Every row comes from one small tree of marks. The marks that hang from a mark follow it in brackets, in alphabetical order. Every link used is in the known rows. Which tree was each row made from?
Known rows
kozor(disil(gudaz) tifiv(nasop(puduv))): [ -4.2  -7.7 -15.4  15.3  -7.3  34.4  27.6 -10.6 -16.9   3.5  19.5  29.2
   4.7  21.1   9.6  -6.3   7.2  55.2 -19.3   2.8  -5.8 -12.7   9.7]
basod(sofikeb tifiv(kamu kozor(disil) susu)): [  8.6 -10.8  -7.7  -0.6  -3.7   0.5  -8.8 -16.5   1.3   1.6  23.5 -29.3
   3.3  -5.4  -3.0 -11.8   4.7  27.5  -7.2   5.8 -16.7 -13.4   8.9]
kamu(lebi tifiv(basod kozor nasop susu)): [ 10.2   1.5  -9.0 -34.5  10.9 -17.6  10.0   3.7   6.2   1.1  10.6   3.9
  -1.9 -10.2   1.6   2.0  12.0  -4.7  -8.8   2.1 -15.0  -8.7  -8.9]
nasop(puduv tifiv): [ 10.4  -2.7  -4.8   1.2  -8.0  19.0  42.6 -21.9 -19.9   0.7  10.2   3.5
   4.3  20.7 -16.7  -2.5  28.6  29.0 -18.8   2.3 -13.7   0.1 -22.5]
basod(sofikeb tifiv(kamu(lebi) kozor nasop susu)): [ 22.6  -5.7  -0.4 -25.2   3.4 -12.0   4.9  -3.8  -5.0  -3.0  20.1 -20.9
  -5.3  -9.9   0.3  -8.5  17.9  18.6  -4.8   1.0 -18.5 -12.5   1.3]
sofikeb(basod(tifiv(kamu))): [ 17.2   6.8  -3.3  -9.6  -5.3  -2.0   8.1 -32.1 -21.1   0.3   9.3 -35.2
  -3.7   5.4  -8.4  -4.4   8.0  29.3 -11.9  10.7 -19.0  -7.5  10.1]
sofikeb(basod(tifiv(kamu susu))): [ 19.6   0.0   7.7 -11.9  -3.0 -11.4   3.0 -24.3 -12.0  -2.5  16.2 -37.9
  -5.0   1.8  -4.6  -8.7  -2.6  23.5 -13.3   9.2 -16.9   2.3   7.4]
nasop(puduv tifiv(basod(sofikeb) kozor(disil))): [ -2.1   3.3  -7.2  10.1  -5.9  15.4  11.1 -23.0   0.2   4.3  11.8   1.3
   8.0   7.5 -20.3  -2.4  28.5  -3.0  -6.7   1.9 -16.9   2.1  -9.2]
tifiv(basod kamu(lebi) kozor susu): [  6.6  -0.5  -8.0 -16.1   7.5 -21.6   7.7  -0.8   4.7   0.1   9.1 -16.4
  14.6  -6.0   4.7  -2.2   7.2   5.9 -22.4   2.0 -11.1 -17.6   7.5]
nasop(puduv tifiv(basod kozor)): [  1.1  -0.4  -0.5   0.7  -2.3   7.3  27.1 -14.7  -3.4   2.5  10.0  -0.8
   8.8  11.1 -11.9  -4.7  28.3 -16.7 -11.4   1.7 -15.4  11.7 -18.0]
basod(sofikeb tifiv(kamu(lebi) kozor(disil) susu)): [ 13.1  -8.4 -15.2  -9.1  -2.8  -1.7  -3.3 -14.5   0.2   1.0  17.3 -18.6
   6.2 -10.6  -7.0  -6.1  10.7  44.1 -13.7   3.0 -14.6 -26.1  11.8]
kozor(disil(gudaz) tifiv(basod kamu susu)): [ -7.9  -0.9  -8.3  16.4  -0.7  -1.7   0.7  -7.7   0.5   6.3  17.0  -1.8
  17.9   7.0  13.9 -10.4 -31.0  24.0 -25.2   6.1   1.3  -5.9  33.5]
sofikeb(basod(tifiv(kamu kozor(disil) nasop susu))): [ 11.6 -11.4   0.2  -5.9  -1.2  -1.6  -8.3  -6.0  -0.2  -1.1  29.1 -24.6
  -5.1  -4.9   8.7 -14.4   2.5  18.6  -1.1   7.4 -18.0   4.7   9.5]
disil(gudaz kozor(tifiv(basod kamu susu))): [ -6.2   0.9  -4.6  10.7  -6.1  -3.7   7.3 -12.3   2.9   9.6  13.1  -2.2
  15.7   7.2  21.1  -8.7 -39.0  12.9 -25.2   2.0   7.0  -0.4  29.6]
kamu(lebi tifiv(basod kozor nasop(puduv))): [ 14.1   2.0 -15.3 -29.2   7.9  -4.2  23.6  -1.0  -4.7   2.0   6.7  18.7
   2.6  -5.1  -2.2   5.1  27.5 -10.0 -10.9  -0.6 -18.8  -9.3 -20.8]
tifiv(kozor nasop susu): [  2.4 -11.2  -1.1 -13.5   1.8   3.7  14.5  -1.1  -0.1  -3.1  22.3  -9.1
  -5.7   8.7   7.0  -6.5  25.3  24.8  -7.1   4.7 -16.2 -10.2  -8.8]
lebi(kamu(tifiv)): [ 18.3   2.9 -26.9 -29.3   0.1   1.7  27.3 -22.0 -19.1   3.5  -3.5  -0.9
  -5.3   2.9 -12.4   7.8  15.0  59.0 -20.9   7.1 -15.6 -36.8 -11.4]
tifiv(basod(sofikeb) kamu kozor(disil) nasop susu): [  3.1   0.7  -2.6  -4.2   4.7 -12.3 -14.0   0.0   7.9   0.6  23.1 -16.3
   3.5  -4.7   8.1  -9.2   5.6  -7.5  -3.8   3.4 -17.3  -6.4  11.5]
kamu(lebi tifiv(basod nasop)): [ 14.4  16.1 -17.9 -33.7   6.9  -9.2  19.7 -10.4 -13.0   2.5   0.6   9.0
  -1.0  -1.3  -5.5   7.3  16.7  11.5 -14.2   5.3 -15.6 -17.3  -2.0]
basod(sofikeb tifiv(kamu nasop)): [ 22.9   5.9  -1.8 -16.0  -2.3  -0.5   8.9 -20.3 -22.5  -0.9  16.4 -26.5
  -8.0   3.9  -4.3  -9.2  16.9  18.4  -4.0   7.0 -21.7  -6.9   5.5]
disil(kozor(tifiv(nasop(puduv) susu))): [  3.3 -12.1   6.2  -1.2  -3.9  12.2  33.1  -6.2 -11.7   1.6  22.2  20.7
   1.2  18.9  20.3  -8.8  -3.4  40.7 -18.8  -2.4  -5.6   6.0  -7.1]

Which tree is each row?
[ 20.8   5.3  -6.0 -39.9   9.9 -20.4  11.7  -1.8  -5.4  -0.5   6.2   0.1
  -9.6  -4.9  -0.6  -1.9  -0.8  10.3 -14.2   4.7 -14.9  -6.2  -7.5] => lebi(kamu(tifiv(basod nasop susu)))
[ 16.3   2.4  12.9 -20.7  -1.4  -2.1   5.4 -20.4 -11.5  -5.3  19.7 -24.1
 -18.8   6.6  -6.1  -8.8  14.0  26.3  -3.3   9.8 -19.7   7.7   2.0] => sofikeb(basod(tifiv(nasop susu)))
[  1.3   5.8   8.3 -16.3   5.9 -11.3  -4.8  -9.1   6.7  -2.5  17.0 -16.7
  -8.7   1.9  -1.8  -4.0  23.1 -11.9   0.6   4.1 -20.5  -3.2   0.5] => tifiv(basod(sofikeb) kozor nasop susu)
[ 16.3  -1.2  -3.5 -14.1  -1.1   0.2   3.9 -14.1 -12.0   0.3  19.4 -26.8
  -6.9  -1.4   0.9 -10.0  22.9   7.2   3.1   5.3 -23.1  -7.9   0.8] => basod(sofikeb tifiv(kamu kozor nasop))
[ 12.6   2.2   7.9 -14.3  -4.3  -1.4   4.5 -31.8 -10.2  -3.5  13.3 -31.1
 -12.2   7.2 -13.8  -4.4  11.4  36.0 -10.1  10.8 -18.1  -0.4   4.5] => sofikeb(basod(tifiv(susu)))
[ -0.1 -20.9 -14.3   8.1  -7.8  25.8  12.2   2.7   6.3  -0.4  29.9  16.6
   2.1   8.6   5.5  -9.0  19.1  30.5 -12.4   0.4  -7.9  -9.7  -3.7] => tifiv(kozor(disil(gudaz)) nasop(puduv) susu)
[ -3.1   6.6   1.9   7.6   5.3 -14.3  -4.1 -17.3  -4.8   3.7  13.2 -12.9
  11.5   5.5   6.9  -6.6 -18.9  21.4 -18.2   5.6 -10.8  -8.2  23.7] => kozor(disil tifiv(basod(sofikeb) kamu susu))
[ 25.8   8.9  -5.6 -23.9  -1.2  -3.9  14.3 -18.3 -23.0  -2.3   9.2 -18.4
  -6.6  -0.7  -4.6  -2.2  16.1  36.2 -11.3   6.7 -18.3 -12.3  11.0] => sofikeb(basod(tifiv(kamu(lebi) nasop)))
[ 16.9   6.9  -6.4 -17.2   5.6 -11.3  12.9  -3.8  -7.1  -1.3   9.8  -0.6
   6.4  -4.3  -0.5   0.9  30.8 -11.8 -11.0  -3.3 -20.5 -14.8  -5.4] => tifiv(basod(sofikeb) kamu(lebi) kozor nasop(puduv))
[ -3.1  10.7  -2.0   7.3  -9.2  16.8  14.8 -23.4  -8.2   7.2  11.4  21.0
   0.5  14.8   6.9  -2.1  -2.4   8.9 -10.7  -1.2  -3.9   1.5  14.4] => disil(gudaz kozor(tifiv(basod(sofikeb) nasop(puduv))))
[  7.5  -4.6 -20.7   4.5 -10.0  19.4  -7.0 -14.1  -3.6   4.7  24.1 -13.5
  -1.5  -3.5   0.3 -11.8  10.4  23.0   0.7   6.0 -12.9 -16.7  19.6] => basod(sofikeb tifiv(kamu kozor(disil(gudaz)) nasop))
[ -6.2  -8.7 -29.1   8.9 -14.0  32.1   2.4 -23.7  -1.0   5.7  17.6  -7.5
   3.6   4.8  -8.7  -6.8  16.0  46.3 -10.7   9.9  -8.7 -21.9  18.6] => basod(tifiv(kozor(disil(gudaz))))
[ 12.9 -15.1 -23.8 -26.1   4.0   2.5  10.2   3.6   1.7   1.9  16.3   9.7
  -7.7  -7.1   5.3  -2.5   8.9  48.6 -10.4   3.6 -14.2 -24.2 -12.1] => lebi(kamu(tifiv(kozor(disil) nasop susu)))
[  3.0  14.1   4.8 -12.4   1.8 -12.1  -0.5 -25.9  -1.9  -2.1   7.5 -22.3
  -3.1   7.6 -14.8   0.7  14.2   6.7 -13.2   6.9 -17.6 -10.9   7.3] => tifiv(basod(sofikeb) susu)
[  3.0 -18.5 -18.3   9.1  -9.8  13.3  -3.6  -7.2   6.8   4.4  26.7 -18.0
   9.0  -3.5   4.3 -15.8  -7.9  29.7 -14.4   6.3  -5.1 -11.1  18.0] => basod(tifiv(kamu kozor(disil(gudaz)) susu))
[-12.3  -7.2 -14.0  16.0  -6.8  21.3  13.1 -17.0  -4.4   4.7  17.5   8.5
   6.9  16.6   4.9  -5.4 -10.8  70.1 -24.1   7.0   0.0 -19.7  22.3] => kozor(disil(gudaz) tifiv(susu))
[ 11.0 -18.2 -20.4   8.3 -10.3  26.3  10.9  -1.0  -6.1   3.2  29.3   2.9
   7.6   0.8   6.8 -16.2  11.1  15.5  -9.6   2.1 -10.2  -2.9   6.1] => basod(tifiv(kamu kozor(disil(gudaz)) nasop(puduv)))
[ 10.1 -14.4   4.7  -5.6  -3.9  12.5   1.0 -10.6  -0.3  -3.9  29.2  -6.2
  -9.7   2.1  -2.2 -11.9  20.9  22.9  -1.8   4.5 -21.0  11.6  -6.9] => sofikeb(basod(tifiv(kozor(disil) nasop(puduv) susu)))
